Known rows, with every way that one mark hangs from another
{M F {R {N Z}} U}:   0.7  -3.7 -17.2   8.5 -11.2 -23.1  16.1   8.3  -4.2   6.5 -35.8   1.8  -0.2 -14.6  10.8  -4.8  28.1   0.3  -2.9  11.4  17.6  -6.2 -16.0
{U {M R}}:  -4.9   0.1   3.4   0.4  -5.6 -21.7  27.9  22.4   1.1   3.3   2.4  -1.3  -0.8  -4.3  -0.5  -4.1  13.3   2.0   7.0  -0.7  16.2  -7.1  -6.0
{N Z}:  -1.7   0.2  -5.9   1.5  -0.4   9.2  -6.6 -18.3  -7.1  -0.8  -9.7   1.8   4.7 -11.1   1.3  -1.7   8.0  -8.0   3.7   1.7  -3.9  -2.3  -5.7
{R {N J Z}}:  16.8  -1.2 -16.2  11.7  -0.6  -4.8   4.2 -22.0  -2.7   4.6  -4.8   7.1  -3.6 -10.2   8.5  -1.4  33.7  -3.6 -14.0   6.5 -13.1 -10.9  -3.8
{Z {M {R Q} U}}: -21.7 -13.1  -9.5   1.7 -14.9 -23.6 -15.6  61.4   1.0   6.5 -15.6   7.7  -5.8  -1.5  -3.8  -3.4   1.1  16.9  -1.4   6.2   8.5 -17.2 -15.6
{M F {R N Q} U}:  -3.0 -11.9 -19.2   8.7 -13.9 -39.0  10.6  45.2   0.1   5.8  -6.6  -2.2  -3.3  -4.1   6.7  -2.5  22.7  13.1 -16.3  10.0  14.0 -14.8  -8.2
{Y D V}:  -6.3  -7.0   4.4  -0.8  -3.4  11.4  18.8   7.6  -0.5  -4.1   2.5  -7.9 -10.4  -1.7  27.0  -3.0   7.0 -10.9  -1.0  -5.2  -5.8  -6.8   1.5
{N J {Z M Q}}:  -8.7  -8.9 -17.1  16.9  -9.6   5.0  -9.4 -11.2  -3.5   6.2 -13.3   5.8  -1.9  -9.0  -1.2   2.0  35.5  -3.4  -9.8  -0.2 -33.2  -8.3  -9.0
{Y D {N J Z} V}:  -3.9 -11.4 -20.5   2.8  -1.1   5.1  22.0 -29.6  -6.1  -3.1 -14.8   7.7  -5.1 -16.7  14.9   0.8  51.8 -25.6  -4.5   5.0  -8.6 -20.6  -7.1
{A {Y D N}}:  -4.7 -21.1  -6.8   5.5   2.1   2.6   9.0  -4.1   1.5   0.6  -6.2  10.1   7.1   3.9   2.1  -0.8  17.2   0.0 -13.1  14.2   0.5  -6.2  -4.7
{U {M {R Q}}}: -12.3  -6.4  -7.2   1.8  -9.1 -33.7  15.3  40.6  -2.1   0.1  20.0  -6.7   0.1  -5.1  -7.6  -4.1  13.2   6.7   0.4   0.6   8.3 -16.1  -4.9
{Z M Q}: -15.9  -2.2  -4.6   7.7 -10.0   7.2  -3.1  16.8   3.5   7.5  -7.5   0.1  -1.5   2.9  -8.1   4.8   9.2   8.4  -4.0  -6.5 -15.2  -1.0  -1.7
{M {R {N J}} U}:  12.5  -1.5 -15.7   7.3  -8.4 -34.5   8.9  19.5   3.0   6.7 -23.5   8.2 -13.9  -0.5  14.0  -6.7  29.4  10.0 -16.2  11.2  16.9 -16.3 -14.2
{Y {N J}}:   4.7  -4.9 -16.2   2.1   3.1 -11.6   7.1 -19.2   1.0   1.9  -8.0  12.6   0.9  -3.9 -11.2   6.9  41.0  -9.1  -8.4   9.0   0.3 -12.8  -2.2
{M F U}:  -7.0  -4.3   1.2   2.6  -8.0 -10.1   1.3  -8.7  -0.5  -3.1 -14.3   1.2   2.8  -1.9   7.1  -0.1   1.8   7.8  -0.4   2.7   4.5   2.6  -4.6
{R Q}:  -6.1  -8.2  -9.3   0.5  -2.3  -8.1 -12.3  17.9  -2.8  -2.2  21.1  -5.1   0.3  -0.2  -3.7   0.4  -1.2   4.6  -8.2   1.2  -6.4  -9.4   1.0
{U {M F R}}:  -6.8  -7.6   4.8   6.0  -8.9 -34.8  38.0  13.1   0.4   2.2   3.9  -2.8   4.9  -8.4   0.8   0.7  21.5  -4.4   5.3   2.3  11.6  -2.9  -2.7
{M F R U}:  -7.7  -8.4  -4.3   4.4 -11.6 -29.2  10.2  17.6  -0.7   1.5 -26.7   0.9  -1.4  -5.1   9.4  -4.1  10.5   2.5  -0.7   8.6  19.3  -0.3 -11.9
{N J {Z Q}}:  -0.9  -3.8 -25.6  14.1  -5.7   4.1  -7.4 -26.1  -9.3   1.2  -5.8  -4.0  -1.6  -8.9   3.3  -1.1  36.6  -6.7 -13.1  -1.8 -23.7  -6.2  -8.1
{N J {Z {M R U}}}:  -9.8 -11.5 -11.6  10.0 -12.0 -18.7 -10.5   8.2  -2.4   5.3 -37.4  17.3  -5.3 -15.0   8.3  -6.8  23.5   1.8   0.8  12.0   0.5 -18.0 -23.9
{R {N J {Z M}} Q}:   0.7 -11.9 -18.8  16.4  -7.7 -11.0  -8.2  13.8  -0.5   6.3   6.6  12.3  -3.4 -12.1  -3.7   2.5  27.8   4.9 -16.6   8.2 -31.4 -23.9  -4.3
{D Y}:  9.4  5.4 -2.0  3.9  2.3 -7.8  1.0 -8.0  0.0 -1.7  3.2  7.2  0.0 -3.4 -4.9 -9.5 19.6  5.5 -6.4 -9.3  2.8 -3.7 -1.3
{D {Y N}}:   4.2   5.4 -11.5   0.6   4.1 -11.2   8.4 -15.1   0.8   1.8  -6.2  17.4   3.7  -6.7 -21.4  -3.5  41.6   0.8  -6.6  -5.5  18.4  -9.3  -2.9
{Y D {N J} V}:  -1.6 -11.3 -10.8   2.2  -0.7  -2.1  27.3 -13.7   0.7  -2.7  -5.6   6.9  -8.2  -3.7  14.7   2.5  47.5 -19.8  -9.4   2.5  -2.7 -20.1  -1.0
{N J Z}:   6.5  -5.5 -12.4   8.7   0.3  -1.4  -7.2 -29.6  -6.9  -1.9  -3.4   6.2   0.5 -12.5   5.9  -3.3  22.6 -10.3  -4.3   5.4 -16.2  -8.8  -7.1
{D {Y {N J} V}}:  17.1   4.3 -21.7   2.1   2.5 -10.6  19.6 -22.0   1.2  -5.2 -13.3  15.3  -6.0 -14.2  -9.5  -1.8  69.8 -12.8  -9.1  -3.2   5.6 -27.8   0.5

Rows
  2.7  -4.5  -9.4   7.8 -11.6 -31.9  22.1  24.0   3.3   6.9 -26.2   2.1  -3.5  -4.0  13.5  -3.5  20.6   8.3  -8.1   9.5  21.2  -4.6  -9.6 : {M F {R N} U}
-15.2 -14.0  -9.5   4.8  -9.2 -24.4  -5.0  59.0   2.4   7.0  -0.3   4.9  -3.3  -3.6  -8.3   1.3   7.9   2.7  -3.1   5.7  -0.9 -14.7  -7.1 : {Z {M {R Q}}}
 -8.2   1.7  -3.9   4.2 -10.4   9.3  -9.1   9.6   1.7   9.4 -30.0  15.2  -1.8  -8.9   1.2  -2.8   3.4  15.1   1.2   4.0  -1.6  -9.6 -12.8 : {R {N {Z {M U}}}}
 14.2   4.1 -28.8   3.9   1.6  -2.4  15.5 -34.9  -4.8  -4.4 -22.0  17.3  -1.6 -25.3  -7.7  -4.5  78.7 -20.2  -3.8  -2.0   1.2 -28.3  -5.3 : {D {Y {N J Z} V}}
-13.0 -13.4  -5.3   8.3 -11.0 -44.9  28.5  34.1  -2.3  -1.3  21.7  -6.3   5.6  -8.6  -2.5   1.4  22.5   0.8  -3.3   2.7   4.5  -9.7  -1.6 : {U {M F {R Q}}}
-31.1 -12.7  -2.2   1.8  -8.8  13.2  -3.1  -2.8  -3.9   8.9 -31.7  20.4   3.3  -6.4  -1.3  -4.0  14.7   4.9   4.4   2.6   4.8  -8.6 -19.6 : {Y D {N {Z {M U}}}}
  7.4   8.7 -17.8  -4.2   1.9  -0.3  21.6  -6.9   2.9  -2.8 -17.3  10.8  -1.7 -13.9 -12.3  -0.7  47.6  -7.7   1.5  -7.6  17.2 -19.5   2.0 : {D {Y N V}}
 -5.5  -3.5 -25.4   4.2 -11.5 -16.4  -6.4  34.0  -6.6   7.0 -19.2  -1.1  -3.9 -10.8   4.1  -9.3  18.3  13.7 -10.1  10.3  15.1 -19.8 -18.2 : {M {R {N Z} Q} U}
-18.7 -23.7 -14.8  14.1 -13.2 -27.6   2.7  35.8  -5.4   5.4  -7.3   4.2   6.3 -18.6  -2.5   3.7  19.1 -10.2  -1.0  10.2 -10.9 -10.6  -9.6 : {N {Z {M F {R Q}}}}
-16.5 -25.7  -7.1  11.3  -2.1  15.4   1.9  -1.1  -0.9   4.3 -22.0  21.8  10.6  -8.6  -4.4   2.2  22.8  -2.5  -4.4  17.4 -12.0  -9.7 -12.0 : {A {Y D {N {Z M}}}}
  1.0   5.5 -24.5   9.6  -6.6  10.9   4.0  -6.4  -5.1   9.2 -10.3  -8.1  -2.1  -6.7   0.6   1.1  28.4   3.0 -13.9  -3.0  -8.7  -4.7  -3.5 : {R {N {Z Q}}}
  4.0   4.1  -9.7   1.0  -8.8 -19.0  10.2  34.3   3.0   9.9 -28.6   3.4  -8.9  -0.3   9.6  -8.2  13.8  14.0  -6.8   7.8  27.9 -10.9 -13.2 : {M {R N} U}
 -3.0 -10.4  -9.8   9.9 -11.5 -47.3  40.2  41.8   1.7   6.8  19.5  -5.9   1.9  -7.3  -2.8   2.0  28.2   7.3  -9.9   4.7   4.1 -13.3   0.6 : {U {M F {R N Q}}}
 -6.0  -2.4 -14.6  12.2 -14.2 -14.1  21.2  50.2   8.0  18.6 -21.2  -1.5  -9.5   1.3  -3.0   3.5  28.0   7.0 -12.7   0.3   1.8  -9.4  -7.0 : {Z {M {R N}} Q}
  0.5  -5.7 -22.9  20.0 -10.5   1.1   0.9  -2.9   1.2  11.9 -13.4   7.2  -5.9  -7.6  -1.9   4.2  42.1   3.8 -17.6   0.5 -31.8 -11.8  -7.0 : {R {N J {Z M Q}}}
-14.3 -14.1 -28.5  13.6  -4.3   2.3   8.3 -31.2  -9.7   6.1  -5.0   3.5  -1.0  -5.1   1.4  -0.9  57.8 -13.4 -19.3   1.4 -14.2  -8.6 -11.9 : {Y D {N J {Z Q}}}
-19.5  -3.6 -24.6   2.5  -6.8  25.1  19.3 -15.5  -8.0   2.9 -21.2  -7.3  -3.2 -11.4   4.2   1.5  47.8 -17.5  -4.9  -5.5  -3.1 -12.2  -7.1 : {Y D {N {Z Q}} V}
 -0.5 -15.9 -13.1   1.0  -0.1  12.8  22.5   5.5   3.3  -5.4 -17.5   4.8  -0.3  -3.7  10.1   0.6  27.2 -10.6  -6.2  12.3   0.6 -17.2  -1.3 : {A {Y D N V}}
  9.8   1.4 -28.2  16.5  -5.8  -1.9   3.0 -18.4  -4.2   7.2  -6.9  -2.6  -5.9  -7.0   3.9  -0.3  46.0   0.5 -22.5  -0.1 -21.2 -10.1  -5.7 : {R {N J {Z Q}}}
 17.5 -12.1 -15.4  17.6  -6.7 -44.3  33.1   9.0   3.5   5.0  -7.3   4.8  -5.4  -5.7  12.8   1.9  45.0  -9.9 -20.5  13.0   0.2  -9.7  -2.0 : {M F {R {N J}}}
 -3.8   5.3 -16.7   0.2  -1.9  11.2  12.7  -6.5   0.3   2.8 -34.2  22.3   2.8 -26.1 -18.4   0.6  53.3 -12.2  10.2  -6.6   4.7 -24.3  -5.0 : {D {Y {N {Z M}} V}}
 -2.7  -2.8 -21.2   2.4 -11.2 -29.1  -1.5  51.1  -0.1   7.9 -10.3  -2.3  -8.4   0.4   3.7  -7.1  10.1  21.5 -14.3   7.6  22.3 -19.7 -11.7 : {M {R N Q} U}
-14.3  -4.4 -14.0   6.1 -12.7   0.2 -19.7  28.3  -1.7   9.3 -14.6  10.3  -1.8  -9.1  -6.2  -2.3   6.8  23.8  -6.7   4.6  -7.6 -19.0 -11.1 : {R {N {Z {M U}}} Q}
 -9.2 -12.5 -24.4  18.3 -13.7 -12.6   1.1  11.1  -3.9  10.7 -24.0   4.8  -5.1 -11.9   2.0  -0.2  43.1 -10.2  -8.0   3.2 -16.7 -14.5 -16.1 : {N J {Z {M R} Q}}
-14.3  -6.2 -18.6  13.8 -14.7   6.2 -21.7 -10.0  -4.1   5.9 -27.7   8.6  -4.9  -8.0   0.2  -0.5  23.3  11.2  -7.5  -0.7 -20.8 -10.1 -18.2 : {N J {Z {M U} Q}}
 -9.9  -6.3  -6.7  -4.5  -0.8  10.3  28.2   0.6   0.7   1.1 -11.5   1.0  -5.7  -2.3   7.7   2.3  26.5 -14.7  -0.1  -2.7   9.8 -13.0  -0.5 : {Y D N V}
  7.8 -21.7 -18.3   7.4   0.6  -2.2  21.3 -10.6   2.7  -8.2 -12.6  10.7  -4.4  -3.9  17.1   1.8  44.3 -13.8 -16.0  16.7  -9.8 -24.1  -2.4 : {A {Y D {N J} V}}
  4.5   4.5  -0.3   2.1  -6.8 -27.4  39.4  31.3   5.4   9.5  -0.7  -0.4  -3.7  -4.3  -1.4  -4.5  23.6   7.5   0.0   0.8  18.6  -9.8  -3.2 : {U {M {R N}}}
  0.3  -4.2 -39.4   4.8  -4.1  23.0   6.6 -12.9  -4.6  -1.7 -39.1  -2.7   6.3 -18.2 -10.3   6.6  45.7 -11.3  -4.7   8.8  -6.8 -20.8  -4.9 : {A {Y {N {Z Q}} V}}
 -6.6   1.4 -11.9   4.7  -0.4   1.8   1.5 -12.3  -1.1   8.2 -23.5  26.8   8.0 -17.7 -26.5  -1.1  47.9  -2.4   4.5  -4.2   4.7 -12.1  -8.9 : {D {Y {N {Z M}}}}
-21.3  -2.6  -9.8   5.9 -18.2  -9.9  -3.1  43.3   3.0  13.6 -34.9   1.0  -8.9   2.2  -2.5  -3.2  10.7  12.7  -3.0  -0.6   9.8  -6.2 -18.1 : {Z {M R U} Q}
-17.6 -12.7  -5.8   9.0 -16.1 -16.4   2.1  15.2  -2.8   6.7 -41.6  12.2   3.5 -16.3   4.3  -1.1  15.5  -0.7   8.5   8.8   6.4  -6.7 -20.2 : {N {Z {M F R U}}}
  3.3  -2.5   1.7   8.7  -9.7 -39.8  50.2  23.2   4.6   7.3   1.9  -1.2   2.1  -8.1   2.5   0.9  31.5   1.6  -2.6   5.2  12.1  -5.1   0.2 : {U {M F {R N}}}
  2.6 -16.1  -2.1   4.5  -1.6  13.4  13.9   9.2   1.8  -9.1  -3.9  -3.7  -4.9  -1.0  29.5  -5.3   5.6  -4.4  -5.8   7.7  -9.5 -10.3   0.1 : {A {Y D V}}
 13.8 -15.7 -22.5   7.8   4.0  -9.8   1.8 -18.4   3.1  -4.0 -13.2  16.3   5.8  -4.3  -9.3   5.7  39.1  -3.1 -15.8  21.9  -5.4 -15.2  -3.6 : {A {Y {N J}}}
 10.2   1.3 -13.6  11.5  -6.5 -29.5  32.4   0.1  -2.6   7.0  -2.8   5.1  -2.3 -15.4   6.2  -6.7  47.3  -0.6  -5.3   7.8   1.0 -19.5  -9.9 : {U {M {R {N J Z}}}}
